What can hang from each mark:
Z_434: Z_693
Z_256: Z_693
Z_191: Z_647 Z_845
Z_257: Z_147
Z_953: Z_749 Z_845
Z_749: Z_953
Z_845: Z_147 Z_256 Z_434
Z_647: Z_256
Z_693: Z_256

Known rows, with every way that one mark hangs from another:
Z_693[Z_256]: [-0.10 -0.15 -0.02  0.27  0.04 -0.08 -0.11  0.23  0.10  0.12 -0.25 -0.16
 -0.44  0.21 -0.11 -0.17 -0.37 -0.11]
Z_845[Z_434]: [-0.06 -0.13  0.11  0.19  0.00 -0.11 -0.11  0.11 -0.08  0.09 -0.07 -0.28
 -0.42  0.18 -0.06 -0.05 -0.37 -0.18]
Z_749[Z_953[Z_845[Z_434]]]: [ 0.00 -0.32  0.19 -0.06  0.00 -0.22 -0.14 -0.07 -0.18  0.01 -0.01 -0.02
 -0.60  0.07  0.02 -0.15 -0.25 -0.12]
Z_191[Z_647 Z_845[Z_147 Z_256[Z_693]]]: [-0.32 -0.29 -0.03  0.39 -0.12 -0.06  0.07  0.24 -0.02 -0.10 -0.35 -0.38
 -0.11  0.09  0.05 -0.17 -0.52 -0.16]
Z_749[Z_953]: [-0.02 -0.26  0.00  0.01 -0.13  0.01 -0.04  0.12  0.05  0.07  0.14  0.00
 -0.40  0.06  0.01 -0.21 -0.24 -0.16]
Z_257[Z_147]: [-0.09 -0.18  0.01  0.22 -0.04  0.16  0.11  0.12  0.02  0.16 -0.08 -0.20
 -0.47  0.12 -0.06 -0.06 -0.22 -0.11]
Z_953[Z_749 Z_845[Z_147 Z_256 Z_434]]: [-0.10 -0.03  0.41  0.16  0.01 -0.44  0.01 -0.17 -0.18  0.03 -0.24 -0.10
 -0.49  0.09  0.08 -0.04 -0.29 -0.29]
Z_191[Z_845[Z_147 Z_256 Z_434]]: [-0.04 -0.07  0.25  0.27 -0.11 -0.33 -0.05  0.07 -0.04  0.01 -0.30 -0.34
 -0.20  0.17 -0.03  0.03 -0.48 -0.30]
Z_953[Z_749 Z_845[Z_256]]: [-0.21 -0.23  0.07 -0.09 -0.01 -0.20  0.13 -0.01 -0.03 -0.01 -0.06 -0.01
 -0.55  0.09  0.00 -0.16 -0.10 -0.19]
Z_191[Z_647 Z_845[Z_147 Z_434[Z_693]]]: [-0.14 -0.14  0.09  0.42 -0.13 -0.29 -0.01  0.24 -0.11  0.09 -0.42 -0.55
 -0.24  0.09  0.08 -0.18 -0.68  0.01]
Z_953[Z_749 Z_845[Z_256[Z_693] Z_434]]: [-0.34 -0.25  0.10  0.07  0.17 -0.35 -0.03 -0.09 -0.29 -0.13 -0.12 -0.09
 -0.65  0.18  0.04 -0.10 -0.24 -0.19]
Z_749[Z_953[Z_845[Z_256]]]: [-0.04 -0.31  0.08 -0.11 -0.02 -0.20 -0.03 -0.04  0.03  0.00  0.05  0.17
 -0.51 -0.01 -0.01 -0.20 -0.11 -0.22]
Z_845[Z_147]: [ 0.02 -0.09  0.09  0.27 -0.10 -0.02  0.03  0.14 -0.01  0.15 -0.18 -0.23
 -0.27  0.02 -0.02 -0.07 -0.34 -0.27]
Z_749[Z_953[Z_845]]: [ 0.00 -0.40 -0.01 -0.14 -0.06 -0.04 -0.01  0.02 -0.09  0.01  0.03  0.05
 -0.55  0.00  0.00 -0.22 -0.15 -0.12]
Z_845[Z_256]: [-0.10 -0.12  0.01  0.13 -0.02 -0.09  0.01  0.14  0.13  0.10 -0.02 -0.09
 -0.33  0.09 -0.10 -0.10 -0.23 -0.27]
Z_191[Z_845[Z_256]]: [-0.13 -0.27 -0.11  0.03 -0.14 -0.07  0.07  0.22  0.11 -0.02 -0.12 -0.25
 -0.26  0.18 -0.12 -0.09 -0.30 -0.19]
Z_191[Z_647 Z_845[Z_434[Z_693]]]: [-0.23 -0.26 -0.08  0.26 -0.10 -0.22 -0.03  0.30 -0.07  0.04 -0.29 -0.53
 -0.34  0.17  0.03 -0.23 -0.60  0.11]
Z_191[Z_647[Z_256] Z_845[Z_147]]: [-0.06 -0.43  0.08  0.41 -0.18  0.01 -0.05  0.22  0.12  0.02 -0.36 -0.56
 -0.24  0.04  0.06 -0.11 -0.63 -0.10]
Z_647[Z_256[Z_693]]: [-0.14 -0.47 -0.18  0.30  0.15  0.02 -0.18  0.15 -0.03  0.01 -0.06 -0.28
 -0.59  0.07 -0.04 -0.08 -0.39 -0.18]

Rows:
[-0.02  0.14  0.23  0.43  0.07 -0.54 -0.10  0.03 -0.06  0.23 -0.24 -0.17
 -0.38  0.02  0.03 -0.05 -0.44 -0.29]	Z_845[Z_147 Z_256 Z_434[Z_693]]
[-0.19 -0.33  0.12  0.04  0.16 -0.35 -0.19 -0.12 -0.24 -0.11  0.00  0.09
 -0.62  0.08  0.04 -0.14 -0.24 -0.21]	Z_749[Z_953[Z_845[Z_256[Z_693] Z_434]]]
[-0.12  0.02  0.27  0.35  0.15 -0.64 -0.10 -0.02 -0.26  0.15 -0.51 -0.17
 -0.71  0.14  0.10 -0.15 -0.47 -0.04]	Z_953[Z_749 Z_845[Z_147 Z_434[Z_693[Z_256]]]]
[-0.18 -0.06  0.18  0.44 -0.10 -0.44 -0.01  0.18 -0.01  0.09 -0.41 -0.44
 -0.19  0.10  0.09 -0.15 -0.63 -0.09]	Z_191[Z_647 Z_845[Z_147 Z_256 Z_434[Z_693]]]
[-0.26 -0.13  0.27  0.23  0.13 -0.43 -0.02 -0.15 -0.32 -0.08 -0.25 -0.11
 -0.55  0.10  0.10 -0.05 -0.32 -0.28]	Z_953[Z_749 Z_845[Z_147 Z_256[Z_693] Z_434]]
[-0.15 -0.24  0.17 -0.02  0.01 -0.22  0.00 -0.04 -0.24 -0.02 -0.12 -0.20
 -0.64  0.17  0.02 -0.10 -0.26 -0.09]	Z_953[Z_749 Z_845[Z_434]]
[-0.27 -0.21  0.09  0.15  0.07 -0.25  0.12 -0.06 -0.22 -0.06 -0.22 -0.03
 -0.51  0.03  0.08 -0.13 -0.21 -0.27]	Z_953[Z_749 Z_845[Z_147 Z_256[Z_693]]]
[-0.18 -0.07  0.16  0.58 -0.03 -0.45 -0.14  0.26 -0.06  0.11 -0.64 -0.51
 -0.31  0.20  0.07 -0.21 -0.78  0.08]	Z_191[Z_647 Z_845[Z_147 Z_434[Z_693[Z_256]]]]
[-0.01  0.08  0.36  0.38  0.00 -0.35 -0.11 -0.01 -0.03  0.14 -0.20 -0.19
 -0.28  0.09 -0.01  0.02 -0.41 -0.38]	Z_845[Z_147 Z_256 Z_434]
[-0.32 -0.22  0.15  0.47 -0.05 -0.24 -0.06  0.15 -0.12 -0.10 -0.39 -0.46
 -0.16  0.17  0.07 -0.10 -0.63 -0.16]	Z_191[Z_647 Z_845[Z_147 Z_256[Z_693] Z_434]]
[ 0.03 -0.07  0.28  0.32  0.15 -0.64 -0.24 -0.07 -0.22  0.17 -0.40  0.01
 -0.67  0.04  0.10 -0.19 -0.47 -0.06]	Z_749[Z_953[Z_845[Z_147 Z_434[Z_693[Z_256]]]]]
[ 0.09 -0.28  0.16  0.02 -0.10 -0.12  0.01 -0.05 -0.12  0.07 -0.11  0.03
 -0.46 -0.08  0.07 -0.17 -0.24 -0.21]	Z_749[Z_953[Z_845[Z_147]]]
[ 0.05 -0.11  0.43  0.13  0.00 -0.45 -0.14 -0.20 -0.13  0.05 -0.13  0.06
 -0.46 -0.01  0.09 -0.07 -0.30 -0.32]	Z_749[Z_953[Z_845[Z_147 Z_256 Z_434]]]
[-0.03 -0.23  0.26 -0.03  0.04 -0.36 -0.15 -0.13 -0.09  0.00  0.01  0.09
 -0.56  0.06  0.01 -0.13 -0.21 -0.23]	Z_749[Z_953[Z_845[Z_256 Z_434]]]
[-0.04 -0.17  0.14  0.02  0.11 -0.56 -0.15 -0.09 -0.14  0.09 -0.03  0.10
 -0.66  0.00  0.04 -0.20 -0.25 -0.14]	Z_749[Z_953[Z_845[Z_256 Z_434[Z_693]]]]
[-0.17 -0.19  0.12  0.31 -0.24 -0.08  0.10  0.23  0.14  0.01 -0.34 -0.38
 -0.05  0.08  0.02 -0.16 -0.49 -0.17]	Z_191[Z_647 Z_845[Z_147 Z_256]]
[-0.20 -0.45  0.12  0.57  0.01 -0.13 -0.22  0.14 -0.14 -0.09 -0.41 -0.65
 -0.35  0.13  0.10 -0.05 -0.77 -0.09]	Z_191[Z_647[Z_256[Z_693]] Z_845[Z_147 Z_434]]
[-0.14 -0.46  0.10  0.33 -0.07 -0.07 -0.21  0.19  0.04 -0.04 -0.25 -0.61
 -0.39  0.20  0.01 -0.09 -0.66 -0.01]	Z_191[Z_647[Z_256] Z_845[Z_434]]
[-0.26 -0.31 -0.06  0.14 -0.19  0.00  0.09  0.29  0.17 -0.03 -0.20 -0.35
 -0.14  0.16 -0.04 -0.21 -0.42 -0.07]	Z_191[Z_647 Z_845[Z_256]]
[-0.02  0.11  0.22  0.57  0.14 -0.53 -0.22  0.12 -0.10  0.26 -0.47 -0.25
 -0.50  0.15  0.02 -0.10 -0.59 -0.12]	Z_845[Z_147 Z_434[Z_693[Z_256]]]
[-0.06 -0.20 -0.03  0.09  0.13 -0.36 -0.07  0.05 -0.25  0.11 -0.21 -0.22
 -0.68  0.05 -0.06 -0.13 -0.32 -0.05]	Z_953[Z_845[Z_434[Z_693]]]
